Each row comes from the steps of one path. Every step used is in the known rows, and no mark comes twice. Write the path behind each row, first mark first.
Known rows
ratido/vopotar: [-4.06  2.66  3.69 -1.70 -0.06  0.50  0.38 -0.39  0.55 -1.53  1.19 -0.10
 -0.97  1.17  1.48  3.15  3.67  3.98  0.24  0.60  1.56]
ratido/vopotar/fini: [-3.96  4.11  2.00 -0.54 -1.81  0.66 -2.36 -0.66 -0.12  0.99  0.81 -1.59
 -4.55  0.19 -1.66  1.38 -0.42  1.64  0.61  1.44  0.85]
vopotar/ratido/vapeb: [-1.63 -1.67  2.45 -3.77  1.24  0.54  3.90 -1.80 -0.18 -0.67  1.01 -1.41
 -1.22  1.95 -1.12  1.35  2.92  4.89  2.00 -0.08  0.78]
vopotar/fini: [-2.90  4.71 -0.79 -1.51  0.01  0.12 -2.25  0.77 -0.04  2.21  1.51 -0.81
 -5.19 -0.66 -0.97  1.26  1.04  4.08 -0.59  0.59  1.06]
vapeb/ratido: [ 0.29  3.35 -1.21 -2.58  4.04  0.06 -0.27 -0.65  1.12 -0.36  3.32  1.28
 -2.09 -0.19  3.63  3.88  6.83  5.50 -1.06 -2.08 -0.98]
sukuz/ratido/vopotar/fini/sipo: [-4.85  1.41 -0.18 -0.72 -2.68 -1.24 -3.60 -0.92  2.53 -1.36 -2.20 -0.61
 -7.21  1.11  4.96  2.31 -0.48  2.17 -0.17  0.25 -3.04]
sivuv/fini/vopotar/ratido/sukuz: [-1.76 -1.10 -0.12 -1.96  1.26 -1.05 -0.70 -4.28  0.80 -2.90  0.09  2.41
 -1.44  0.36 -2.75 -0.66  2.13 -3.12  2.90  3.33 -4.19]
fini/vopotar/ratido: [-1.01 -1.68  1.01 -1.66  3.70 -3.09 -0.81 -4.26 -0.15 -1.13 -0.79  2.85
 -2.04  1.49  1.21  2.14  2.47  4.45 -0.25  3.04 -1.50]
sipo/gome/vapeb/ratido/vopotar: [-3.22  1.61  3.13 -1.94  2.19  3.53 -0.15 -0.92  2.24  1.04  3.17 -4.14
  5.93  0.28  0.07  1.09  3.83  1.15 -1.06 -3.83 -0.51]
sipo/gome/vapeb/ratido/sukuz: [-2.81  2.94 -0.88 -2.43  2.82  5.17 -0.12  1.26  2.28  1.02  5.17 -5.19
  6.96 -0.90 -2.04  0.11  4.83 -0.59 -0.66 -6.99 -2.14]
vapeb/ratido/vopotar/fini/sipo: [-1.44  2.47 -1.15 -1.30 -1.78 -0.77 -2.45 -1.40  2.16  0.45  1.41 -1.46
 -5.69  0.72  2.69  2.75  1.25  1.55  0.55 -0.32 -3.23]
fini/sipo/gome: [-4.49  0.32  1.10 -1.65  0.96 -0.57  0.65  2.10  4.12 -1.13  4.04 -3.78
  0.69  1.23  4.28  2.99  7.41  5.42 -1.49 -2.11  0.88]
fini/vopotar/ratido/sukuz: [-1.84 -0.74 -0.27 -1.17  2.62 -0.93 -0.92 -3.53 -0.21 -2.18  0.28  1.06
 -0.43  0.87 -1.68  1.40  1.79  0.17  1.32  0.95 -3.16]
gome/vapeb/ratido: [-1.36  3.13 -1.03 -4.97  2.54  2.04  0.37  0.54  1.37  2.47  1.56  0.49
  2.34 -0.26  1.34  1.54  2.94  5.16 -1.71 -3.06 -1.33]
sipo/fini/sivuv: [-4.77  5.14 -3.67  2.38 -1.78  0.66 -4.02  0.82 -2.38  3.97  0.52  0.32
 -1.05  2.04  0.38 -1.03  0.41  6.56 -0.31 -0.57 -1.47]
gome/vapeb/zuruk: [-2.86  2.22 -0.80 -6.01  1.31  0.93 -2.59 -0.16  2.82  2.33  1.17  0.06
 -0.89  1.47 -3.00  0.68 -0.43  5.44 -2.39 -1.00 -1.08]
vapeb/fini/vopotar/ratido/sukuz: [-0.74 -0.48 -3.75 -2.12  2.55 -1.71 -4.19 -4.23  0.77 -2.25  0.14  2.31
 -2.07  0.43 -2.96 -0.43 -1.58 -1.98 -0.70  5.05 -3.58]
vopotar/ratido/sukuz: [-2.32  0.36 -0.53 -1.52  2.34  1.14  1.37 -2.57  0.56 -0.89  2.95 -1.06
 -0.76  0.78 -1.52  1.52  2.63  1.61 -1.00 -2.50 -2.72]
gome/sipo: [-4.76  1.32  1.75 -2.87  0.79 -0.32  0.22  1.74  0.87 -0.98  2.19 -1.29
 -0.18 -0.38  3.91  2.76  4.72  6.35 -1.11  0.67  0.75]
fini/sipo/gome/vapeb: [-6.13 -0.07  1.27 -3.95 -0.69  1.34  1.23  3.03  4.54  1.75  2.17 -4.52
  5.06  1.00  1.98  0.66  3.44  5.16 -1.87 -3.02  0.50]
gome/sipo/fini/vopotar/ratido: [-4.10 -1.73  1.81  0.95  0.48 -2.89 -3.29 -2.31  0.07  1.79  0.02 -0.01
 -0.31  1.41  1.83 -1.70  0.14  3.37 -2.50  5.25 -4.29]
vopotar/ratido/vapeb/fini/sipo: [-1.48 -3.40 -2.21 -5.67 -1.25 -1.76  1.21 -1.65  2.96 -1.09  0.53 -0.49
 -3.58  2.45  0.32  0.35 -0.64  3.65  0.04  3.76 -1.23]
vopotar/ratido: [-1.34 -0.49  0.67 -1.82  3.34 -1.21  1.56 -3.33  0.84  0.22  1.74  0.76
 -2.42  1.20  1.06  2.43  3.38  6.04 -2.51 -0.27 -0.79]

Which path is each row?
[-1.00 -1.97  0.86 -2.53  2.25 -3.26 -0.41 -5.00  0.94 -1.86 -1.07  4.26
 -3.06  0.77 -0.01  0.20  2.68  1.32  1.49  5.55 -2.29]  sivuv/fini/vopotar/ratido
[-2.19  1.53  0.11  0.83 -0.52  0.44 -2.94 -1.13  3.32 -0.01  3.97 -5.36
 -2.70  0.65  2.00  2.16  3.54 -0.14 -0.05 -2.07 -2.19]  vapeb/ratido/vopotar/fini/sipo/gome
[-3.41  1.14  1.48 -3.77  1.47  1.03  0.95  1.49  0.45 -2.95 -0.84 -0.08
 -2.61  1.14  3.84  2.19  5.06  4.97  2.84 -1.19  0.96]  sukuz/ratido/vapeb
[-6.99  0.85  2.52 -1.77 -4.36  2.04 -1.42  1.18  3.37  3.06  0.70 -6.63
  2.16  0.78 -1.88 -0.87 -2.22  0.47 -0.42 -1.23 -0.23]  ratido/vopotar/fini/sipo/gome/vapeb
[-5.59  0.50  1.04  1.33 -1.20 -0.32 -4.04 -0.69  3.54 -1.79  0.36 -4.70
 -4.25  0.89  4.35  1.62  2.09  0.63 -0.51 -1.30 -1.92]  sukuz/ratido/vopotar/fini/sipo/gome
[-4.34  2.17 -1.24 -3.97  1.61  2.01 -2.55  1.44  3.20  2.33  2.62 -2.55
  4.33 -0.71 -2.24 -1.52  0.34  2.41 -3.98  0.98  1.96]  sipo/gome/vapeb/fini
[-5.92  1.40 -0.43 -2.88 -2.45  1.45 -1.30  2.88  3.64  4.07  1.57 -6.11
  1.55  0.16 -1.24 -0.87 -0.63  2.73 -1.47 -2.01 -0.20]  vopotar/fini/sipo/gome/vapeb
[-2.95  4.75 -5.18  0.84 -1.45  0.25 -4.37 -0.52 -3.18  2.65 -0.77 -0.69
 -5.12  0.25 -1.65  0.92 -1.78  5.17  2.14 -0.50  0.11]  vopotar/fini/sivuv
[-1.90  0.98 -0.78 -5.26  0.35 -1.00 -2.63  0.84 -0.09 -2.38 -1.24  1.91
 -1.92  0.93 -1.54  0.02  0.57  1.70  4.09  7.45  2.37]  ratido/vapeb/fini/vopotar
[-3.10  1.70 -2.29 -5.85  0.63 -0.89 -4.40  0.39  1.29  1.33 -2.41  3.29
  1.47 -0.07 -1.65 -1.18 -2.91  2.43 -0.92  6.17  0.41]  gome/vapeb/fini/vopotar
[-5.81  2.06  1.95  0.20 -0.80 -1.70 -4.61  1.83  0.36  1.39  0.36 -0.25
  0.44  0.75  2.87 -1.06  2.10  3.68 -0.98  5.35 -1.81]  gome/sipo/fini/vopotar
[-3.16  2.04 -0.76 -3.67 -3.52  1.20 -1.60 -0.49  2.38  3.15 -0.44 -2.36
 -1.27  0.51  0.19  0.53 -2.77  1.05  0.04 -1.37 -3.74]  gome/vapeb/ratido/vopotar/fini/sipo
[-6.56  3.30 -2.60  2.27 -2.82  0.45 -4.33  1.62 -2.16  3.15  0.55 -2.07
  0.23  1.52  2.17 -1.12  0.26  6.43 -0.71  0.88 -2.08]  gome/sipo/fini/sivuv
[-3.43  0.68 -2.60 -2.66  0.86 -1.41 -2.66  1.40  5.10 -1.06  4.14 -2.39
 -0.90  0.82  3.02  1.26  3.90  3.59 -3.38  1.93  0.86]  vapeb/fini/sipo/gome
[-4.04 -0.28  2.10 -2.83 -0.24  2.08  0.49  0.00  4.42  0.44  2.62 -4.75
  5.09  1.26  2.77  1.52  3.62  1.99 -1.02 -3.95 -1.99]  fini/sipo/gome/vapeb/ratido/vopotar
[-4.42 -2.60  3.55 -0.86 -1.46 -1.21 -0.97 -0.99 -0.83  0.96 -0.75 -2.14
  0.76  2.40 -0.27 -2.86 -0.05  2.29  1.99  5.59 -2.72]  gome/sipo/fini/vopotar/ratido/vapeb
[-4.14  3.35  0.87  0.42 -0.21  0.22 -4.15 -1.63  0.33 -0.82 -1.46 -0.25
 -6.53  0.09  2.08  1.69 -0.13  1.47  0.02  0.40 -1.44]  sukuz/ratido/vopotar/fini
[-2.36  4.08  0.11 -2.71 -1.12  2.73 -2.32 -1.27  0.47  3.89  0.12 -1.64
 -0.54 -0.63 -2.51  0.14 -2.43  0.47 -0.05 -1.23 -2.24]  gome/vapeb/ratido/vopotar/fini
[-0.94 -1.30 -5.50 -2.39 -0.29 -0.29 -1.36 -3.84 -2.39 -0.12 -1.30  0.30
 -2.82  2.20 -3.13 -0.66 -3.29  4.09  2.55  3.01 -0.31]  vopotar/ratido/vapeb/fini/sivuv
[-3.12 -1.86 -2.40 -2.51  2.50  1.13 -3.89 -3.20  2.11  0.21  0.92 -2.19
  5.46  0.02 -5.88 -3.31 -3.05 -3.70 -1.76  2.46 -2.81]  sipo/gome/vapeb/fini/vopotar/ratido/sukuz
[-4.09  3.75  1.06  0.26  0.11 -1.36 -4.23  1.29 -0.02  1.97  0.25  2.08
 -0.76  1.40  0.99 -0.95  2.41  3.70 -0.41  4.15 -1.20]  sipo/fini/vopotar
[-3.73 -1.41 -1.95 -3.57  0.37 -0.02 -2.18  1.96  4.72 -3.73  1.09 -2.90
 -1.97  1.65  4.59  0.34  3.81  2.05  0.32  1.07  0.26]  sukuz/ratido/vapeb/fini/sipo/gome
[-2.61  1.85 -2.45 -2.63 -0.36  1.62 -1.90  1.23  4.05  4.14  3.00 -5.30
  1.11 -0.48  0.34 -0.09  1.17  1.99 -1.61 -3.91 -2.66]  vopotar/fini/sipo/gome/vapeb/ratido
[-6.08 -0.34  1.18 -4.81 -2.20  1.20  1.59  2.17  5.50  1.02  1.98 -3.02
  4.24  0.26  0.78 -1.29  3.64  1.98 -0.44 -0.68 -0.38]  sivuv/fini/sipo/gome/vapeb
[-1.19 -2.81  2.68 -3.43  1.64 -1.50  1.44 -2.83 -0.92 -2.08 -1.75  0.67
 -1.01  2.26 -1.13  1.04  2.09  3.41  4.55  3.28  0.06]  fini/vopotar/ratido/vapeb
[ 0.38 -3.83  0.90 -5.17  1.31 -2.29 -1.90 -5.73  1.61 -3.08 -0.79  2.14
 -5.65  2.75 -4.95 -1.06  0.85 -0.35  5.10  5.98 -2.95]  sivuv/fini/vopotar/ratido/vapeb/zuruk
[-3.65  2.60 -3.63 -2.17 -1.25  3.73 -2.29  1.97  3.62  2.89  4.16 -7.24
  2.71 -0.86 -2.40 -1.05  0.52 -2.29 -0.41 -5.87 -4.51]  vopotar/fini/sipo/gome/vapeb/ratido/sukuz
